Known rows, with every way that one mark hangs from another:
[fize [farez giposop [vakovus mide]]]: [ 1.02  1.40  0.59  3.92 -3.14  0.34  0.52  0.90 -0.85  0.48 -2.38 -2.61
  1.36  0.84  2.90 -0.15  2.65  4.88 -0.79 -0.56 -0.82 -4.17  3.46]
[vakovus farez tifiteg]: [ 0.04  1.94  1.01  1.62 -0.46 -0.14  0.06  0.88  2.55 -0.81 -0.97  0.99
  2.08 -0.99  1.54 -0.97  1.21  1.99  0.10  0.02 -0.12 -0.37 -0.54]
[vakovus tifiteg]: [ 0.32  0.13  0.18  0.70  0.74  0.51  0.03  0.55  0.89 -0.31  0.82  0.53
  1.48  0.29  0.22 -0.55  2.25 -0.23  0.09 -1.29  0.22 -0.38  0.34]
[giposop [farez fize [vakovus mide]]]: [ 0.84  2.07 -0.61  2.90 -1.16  0.02 -0.77 -1.14 -0.02  0.24 -2.57 -2.94
  1.18 -1.57  1.49  0.05 -0.02  4.79  0.10  0.01  0.21 -3.79  1.48]
[fize [farez [vakovus mide tifiteg vekid]]]: [ 0.89  0.58  1.66  3.41 -1.32  1.09 -0.39  0.64  1.44 -0.02 -1.45 -3.48
  3.48  1.89  1.91 -0.06  6.02  5.09  0.41 -2.11 -1.29 -4.60  2.81]
[peboz [vakovus [farez fize] mide tifiteg]]: [-0.32  1.82  3.79  3.84 -1.02  2.57 -0.31 -0.84  2.15 -1.83 -3.29 -0.88
  4.07 -1.62  4.29  0.34  1.22  4.39 -0.80  2.98  0.39 -2.73  2.40]
[farez fize giposop vakovus]: [ 0.41  0.36 -0.80  4.11 -2.31 -1.30  0.85 -1.68 -2.16  0.01 -4.07 -0.07
 -0.38 -2.15  1.45 -1.23  0.88  4.74 -1.41  0.51 -1.69 -1.28  1.37]
[fize [farez [vakovus mide]]]: [ 0.63  0.83  0.75  2.85 -1.90  0.57  0.54  1.22  0.12 -0.25 -1.47 -2.85
  1.96  1.36  2.49  0.38  1.99  3.61  0.23 -0.23 -0.40 -4.90  2.94]
[farez giposop]: [ 0.38  0.61 -0.22  1.30 -1.33 -0.21 -0.15 -0.35 -0.97  0.90 -0.99  0.27
 -0.65 -0.71  0.40 -0.61  0.68  1.40 -1.14 -0.24 -0.49  0.89  0.59]
[kade [vakovus [mide febet]]]: [ 1.83 -0.80  1.33  1.99  0.45  1.22 -1.31 -0.81  2.17  0.69 -1.58 -2.43
  1.85  0.89  1.33 -1.13 -0.13  3.56  0.76  0.43  0.09 -0.19  0.79]
[farez fize giposop]: [ 0.30  1.93  0.78  2.41 -2.29 -0.50 -0.69 -2.24 -2.14  0.41 -2.20  0.04
 -1.00 -2.14  0.75 -2.10  0.61  2.99 -1.07  0.75 -0.76  1.35  1.30]
[tifiteg [vakovus [farez fize]]]: [ 0.84  3.30  0.50  1.77 -2.54 -1.17 -1.56 -1.15  0.19 -1.84 -2.92  2.45
 -0.14 -0.65  2.08 -0.24 -0.69  3.40 -0.43  0.50  0.78 -0.43 -0.98]
[fize [farez giposop [vakovus kade vekid]]]: [ 0.79  1.71  0.73  2.11 -3.63 -1.78  0.73 -0.49  0.15  2.43 -3.59 -2.43
  2.04 -0.38  2.27 -2.26  4.49  5.36 -1.04 -2.45 -2.31 -1.94  1.75]
[tifiteg [vakovus farez]]: [ 0.81  2.29 -0.30  0.79 -1.76 -0.93 -0.90  0.46  1.06 -1.47 -1.96  2.44
  0.23  0.55  1.73  1.03 -0.61  1.98 -0.52 -0.37  1.02 -0.87 -1.59]
[kade [vakovus farez mide tifiteg]]: [ 0.33  1.85  0.31  3.93 -0.23  0.68 -1.07  1.08  4.32 -0.24 -1.54 -1.92
  3.11 -1.11  3.02 -1.64  1.24  4.60  1.28 -1.06 -0.16 -1.31 -0.17]
[farez giposop [vakovus tifiteg vekid]]: [ 0.79 -1.21 -0.89  3.53 -0.76 -0.32  0.46 -0.17  0.40  0.90 -2.80 -0.66
  1.67 -0.25  0.31 -0.20  5.53  4.60 -1.22 -2.32 -2.25 -1.60  0.45]
[tifiteg [vakovus [mide febet]]]: [ 1.72  0.22  1.91  0.68 -0.67  2.17 -1.74 -0.50  0.15 -2.08 -1.51  0.83
  1.08  3.42  1.56  2.24  0.01  2.63 -0.61 -0.12  1.80 -1.28  0.62]
[giposop [farez [vakovus [mide febet] vekid]]]: [ 2.39 -0.10  0.87  1.47 -0.17  0.87 -1.10 -1.20  1.76  1.57 -2.87 -3.64
  2.45  0.99  0.07  1.19  2.06  5.41 -0.13 -0.24 -0.34 -2.88  0.55]
[kade [vakovus farez]]: [ 0.75  1.36 -0.82  2.15 -0.62 -1.79 -0.44  0.21  3.13  1.38 -1.95 -0.79
  0.93 -2.00  1.64 -2.35 -0.86  3.11  0.90  0.14 -0.74 -0.10 -1.46]
[febet mide]: [-1.61 -0.47 -0.43  0.78  0.22  1.79  0.81 -0.42  1.22 -0.28 -0.99 -0.72
 -0.08 -0.37 -0.11 -0.15 -2.90 -0.05 -0.20 -0.90  0.16 -1.34  0.98]
[peboz [vakovus mide tifiteg]]: [-0.07 -0.69  2.23  1.99  0.86  3.43  0.28  0.41  1.59 -1.01 -0.76 -1.16
  3.95  0.74  2.80  1.83  2.15  1.02 -0.81  0.92  1.15 -3.28  2.55]
[fize [farez [vakovus tifiteg vekid]]]: [ 1.38  0.34  0.75  2.27 -1.12 -0.45  0.25  0.25  1.13  1.33 -1.11 -2.27
  2.89  1.33  0.82 -1.08  6.02  3.47  0.08 -2.12 -1.62 -3.51  1.79]
[tifiteg [vakovus farez kade]]: [-0.06  3.46  0.04  0.06 -2.39 -1.65 -0.36  0.42  1.69 -1.32 -3.00  2.31
  1.40 -0.30  3.18 -0.14 -0.98  2.74 -0.49 -1.62  0.93 -0.43 -2.07]
[fize farez]: [ 1.02  1.89  1.29  0.28 -1.75 -0.45 -0.23  0.36 -0.16  1.30  0.50 -1.33
  0.79  0.90  0.96 -1.52  1.78  0.57  0.20 -0.30 -0.01 -1.49  1.86]
[kade [vakovus mide vekid]]: [ 0.49 -0.32  0.43  2.41  0.26  0.90 -2.17 -1.07  2.72  1.01 -1.53 -3.97
  1.66  0.07  0.68 -0.69  2.58  4.45  1.27 -1.67 -1.28 -0.28  0.07]
[peboz vakovus]: [ 0.28 -1.14  0.99  0.19  0.37  0.99  0.94 -0.51  0.44  0.83 -1.06 -0.02
  1.66 -0.15  1.47  1.10  0.07 -0.42 -1.27  2.07  0.45 -1.85  1.13]

Rows:
[-0.39  0.26 -1.46  2.33 -2.03 -1.57  2.12  0.46 -0.46  0.58 -3.93 -0.16
  1.06 -1.58  2.53 -0.88  0.65  3.85 -1.48 -1.72 -1.37 -1.36  0.35]
[farez giposop [vakovus kade]]
[ 1.19 -0.41  3.38  1.55  0.72  3.17 -0.99 -0.18  1.46 -1.50 -0.49 -0.76
  3.00  2.16  1.25  0.49  2.01  2.56  0.01  0.37  0.81 -0.56  1.91]
[vakovus [mide febet] tifiteg]
[ 0.40  2.49  0.84  2.98 -1.65 -0.25 -0.06  0.57  1.68  0.15 -1.88  1.21
  1.47 -1.63  1.78 -1.39  2.04  3.10 -0.83 -0.30 -0.52  0.53 -0.06]
[vakovus [farez giposop] tifiteg]
[ 0.25  1.76  1.52  2.20 -2.62 -0.63 -1.25 -1.08  1.52  0.98 -3.48 -0.61
  0.26 -1.64  0.40 -0.90  2.28  5.01 -0.78  0.25 -2.25  1.70 -0.99]
[vakovus [farez giposop] vekid]
[ 0.26 -0.64  4.19  0.02 -0.24  2.74  0.72 -1.25  1.67 -0.24 -3.27 -1.44
  4.18  0.68  3.74  0.88 -0.57  2.73 -1.34  2.20  0.83 -1.36  2.30]
[peboz [vakovus kade [mide febet]]]
[ 0.25  1.63  0.21  1.16 -2.36 -1.79  1.71  0.82  0.38  1.12 -2.10 -1.71
  2.35  0.01  2.75 -1.72  1.67  2.88 -0.05 -1.54 -0.80 -3.48  1.63]
[fize [farez [vakovus kade]]]
[ 0.94  1.69  0.12  2.97 -1.18  0.19 -1.67 -2.17  0.61  0.70 -3.32 -4.05
  1.58 -1.32  0.69  0.11  2.34  6.20  0.27 -0.60 -0.77 -3.15  1.04]
[giposop [farez fize [vakovus mide vekid]]]
[-0.01  3.39  1.54  3.14 -3.28 -1.24 -0.75 -1.58 -0.16 -0.21 -3.78  0.59
 -0.50 -3.23  1.85 -2.22 -0.50  4.77 -0.95  1.91 -1.19  1.43  0.34]
[vakovus [farez fize giposop]]
[ 0.67  0.52  0.90  1.14 -0.89  1.78 -2.70 -0.78  0.59 -1.85 -1.49 -0.64
  0.85  2.61  0.75  2.57  2.68  3.36 -0.11 -2.15  0.66 -1.35 -0.20]
[tifiteg [vakovus mide vekid]]
[-1.45  1.06  2.52  0.55 -1.01  1.63 -1.31 -0.92  1.88 -0.93 -2.46 -3.23
  2.49  0.08  1.77  0.14  2.22  4.44  0.53 -1.99 -1.03  0.49  0.37]
[vakovus kade mide vekid]
[ 1.23 -0.38 -0.58  1.73  1.12 -0.43 -1.51 -0.85  3.15  2.21 -0.43 -2.05
  2.27 -0.28 -0.19 -2.46  4.55  2.64  1.03 -2.97 -1.36  0.24 -0.74]
[kade [vakovus tifiteg vekid]]
[-0.94  0.43 -0.40  3.43 -2.27  0.31  1.50  0.70 -0.08 -0.94 -4.27 -1.63
  1.84 -0.94  3.76  0.42  0.76  5.43 -1.13 -1.52 -0.96 -2.38  1.37]
[farez giposop [vakovus kade mide]]
[ 0.12  1.90 -1.25  1.26 -0.89 -0.34  0.52  0.63  1.55  0.72 -2.44 -3.03
  2.49 -1.04  2.49  0.40  0.00  3.84  0.06 -1.93  0.48 -3.85  0.43]
[giposop [farez [vakovus kade mide]]]
[-0.26 -1.16 -0.29  3.49  0.36  1.61  0.96  1.61  1.02 -2.07 -1.55 -1.28
  2.76  0.87  2.16  1.66  2.35  3.23  0.09 -1.35 -0.13 -4.31  1.48]
[farez [vakovus mide tifiteg]]
[-0.88  4.64  1.83  2.37 -4.09 -1.95 -0.03 -1.79  0.57 -0.10 -4.84  0.32
  0.89 -4.06  3.49 -3.41 -0.73  5.63 -0.99  0.50 -1.35  2.12 -0.04]
[vakovus [farez fize giposop] kade]
[ 1.66  1.26 -0.23  3.42 -2.40 -0.87  1.03  0.97 -0.44  1.53 -1.32 -0.82
  1.98  0.43  2.08 -1.70  4.51  3.21 -1.04 -1.83 -0.97 -3.65  2.76]
[fize [farez giposop [vakovus tifiteg]]]
[ 0.64  0.36 -0.30  3.01  0.89  1.29 -1.06  0.60  2.77  0.19 -0.13 -2.27
  2.69  0.16  1.94 -1.34  2.23  2.69  1.16 -2.17  0.13 -1.48  0.76]
[kade [vakovus mide tifiteg]]
[-0.03  4.12  1.69  0.98 -3.23 -1.77 -1.81 -2.44  1.57 -1.14 -4.67  0.88
  1.36 -1.25  2.41 -1.25  1.26  5.70 -0.41 -1.44 -0.59  0.97 -1.79]
[tifiteg [vakovus [farez fize] kade vekid]]
[-0.11 -1.25  2.88  1.26  0.10  3.05 -0.71 -1.24  1.51 -0.06 -2.24 -2.71
  2.83  0.67  1.60  2.31  2.47  2.81 -0.77  1.46 -0.43 -2.16  1.88]
[peboz [vakovus mide vekid]]
[ 1.45  1.50 -0.82  1.77 -0.93 -1.63 -1.02 -2.55  0.29  2.15 -2.91 -2.75
  0.84 -1.94 -0.41 -1.07  2.26  4.70 -0.06 -0.68 -1.10 -2.15  0.10]
[giposop [farez fize [vakovus vekid]]]
[ 1.27  1.88 -1.74  1.88 -0.91 -1.77 -0.12 -1.38 -0.33  1.60 -2.27 -1.68
  0.49 -2.17  0.48 -1.03  0.10  3.30 -0.18 -0.04 -0.04 -2.80  0.55]
[giposop [farez fize vakovus]]
[-0.46  0.58  2.74  2.19 -0.89  2.29  0.16  0.45  2.30 -1.13 -3.05 -1.12
  2.90 -0.76  3.59  1.99 -0.79  3.04 -0.89  3.33  0.35 -2.90  1.43]
[peboz [vakovus farez mide]]
[ 0.47 -1.92 -0.63  2.18  0.66 -0.09  0.59  0.13  1.50 -0.07 -1.83 -0.92
  2.35  0.53 -0.04  0.45  4.75  3.28 -0.04 -1.96 -1.73 -2.44 -0.10]
[farez [vakovus tifiteg vekid]]
[ 1.38 -0.78  4.31  1.44  0.84  3.40 -2.09 -1.49  2.29 -0.82 -1.23 -2.16
  3.42  2.54  0.08  0.52  4.57  4.29  0.21 -0.41 -0.54  0.24  1.45]
[vakovus [mide febet] tifiteg vekid]
[ 0.26  1.38  1.10  3.33 -0.90  0.33 -2.17 -0.67  4.21  0.55 -3.09 -3.60
  2.08 -1.10  1.69 -1.09  1.64  6.22  1.41 -0.57 -1.63 -0.31 -0.79]
[kade [vakovus farez mide vekid]]
[-0.12  2.49  2.65  1.99 -2.08 -0.90 -1.86 -2.54  1.47 -0.16 -3.70 -1.10
  0.67 -2.31  0.37 -1.57  1.56  5.29  0.29  1.42 -2.10  1.60 -0.70]
[vakovus [farez fize] vekid]
[-1.34  3.33  3.13  2.64 -3.51  0.67 -1.27 -0.89  2.61 -0.57 -5.14 -2.50
  2.47 -1.91  3.29 -0.79  2.07  7.66 -0.50 -1.10 -1.99  1.15 -0.06]
[vakovus [farez giposop] kade mide vekid]
[ 2.08 -0.50  1.47  2.64  1.17  1.72 -1.26 -0.47  2.94  0.48 -0.82 -2.06
  3.18  1.17  1.71 -1.54  1.83  3.44  0.79 -0.82  0.27 -0.67  1.00]
[kade [vakovus [mide febet] tifiteg]]
[-0.07  2.51  4.59  1.69 -1.33  1.77 -0.22  0.19  3.93 -1.97 -3.31 -0.73
  4.76 -0.07  3.98 -1.14  0.44  5.51  0.05  0.24  0.24  0.19  0.62]
[vakovus farez kade [mide febet] tifiteg]
[-0.50 -0.26 -1.10  1.56  0.05 -0.93  2.27  1.25  1.32 -0.66 -2.17 -0.01
  3.13 -0.70  2.39 -0.76  1.92  2.37 -0.28 -2.56 -0.78 -2.55  0.05]
[farez [vakovus kade tifiteg]]
[ 1.13  2.64 -0.56  1.85 -2.89 -1.02 -0.91  0.19  0.19 -0.71 -2.78  2.72
 -0.36 -0.08  1.97  0.58  0.06  2.98 -1.38 -0.56  0.70 -0.38 -1.16]
[tifiteg [vakovus [farez giposop]]]
[ 0.17  2.53  2.85  2.65 -1.21 -0.38 -1.84 -2.18  2.44 -0.49 -2.89 -0.64
  2.18 -2.01  0.63 -2.19  3.82  5.20  0.28  0.02 -1.86  1.01 -0.24]
[vakovus [farez fize] tifiteg vekid]
[ 0.18  2.33  0.87  3.41 -3.77 -0.23  1.04  1.01 -0.23  0.48 -3.32 -2.67
  2.36 -0.03  4.15 -1.16  2.40  5.49 -0.88 -1.75 -0.95 -3.55  3.16]
[fize [farez giposop [vakovus kade mide]]]
[ 0.87  0.98  0.90  3.39 -1.39  1.09  0.54  1.66  0.79 -0.50 -0.74 -2.35
  3.22  1.57  2.78 -0.07  3.89  3.59  0.23 -1.45 -0.21 -5.22  3.36]
[fize [farez [vakovus mide tifiteg]]]
[-0.12 -0.70 -0.70  4.18 -1.69  0.98  0.78  0.87 -0.79 -0.95 -3.18 -1.40
  0.66 -0.18  2.23  1.55  1.22  4.85 -1.17 -0.34 -0.86 -3.14  1.80]
[farez giposop [vakovus mide]]
[ 0.33  2.52  0.65  2.06 -2.00  1.05 -1.59  0.88  1.43 -2.86 -2.33  0.90
  0.87  1.16  2.93  2.36 -0.54  3.61 -0.23 -0.27  1.34 -2.12 -0.59]
[tifiteg [vakovus farez mide]]
[-0.26  0.03  2.28  1.95  0.52  2.89 -1.95 -0.35  1.98 -1.12 -0.44 -2.41
  2.75  1.23  0.41  0.82  5.00  3.48  0.57 -1.96 -0.72 -0.74  1.17]
[vakovus mide tifiteg vekid]
[ 1.50  1.89 -1.51  2.38 -0.36 -1.31 -0.07 -1.08  0.44  1.35 -1.64 -1.32
  1.81 -2.01  0.77 -1.44  1.93  3.17 -0.14 -1.15  0.19 -3.06  0.82]
[giposop [farez fize [vakovus tifiteg]]]
[ 0.46  1.13  0.97  1.04 -2.32 -1.55  0.73 -0.10  1.05  1.56 -2.70 -2.92
  2.61  0.36  1.95 -1.77  3.76  4.39  0.02 -2.17 -1.93 -2.65  1.12]
[fize [farez [vakovus kade vekid]]]
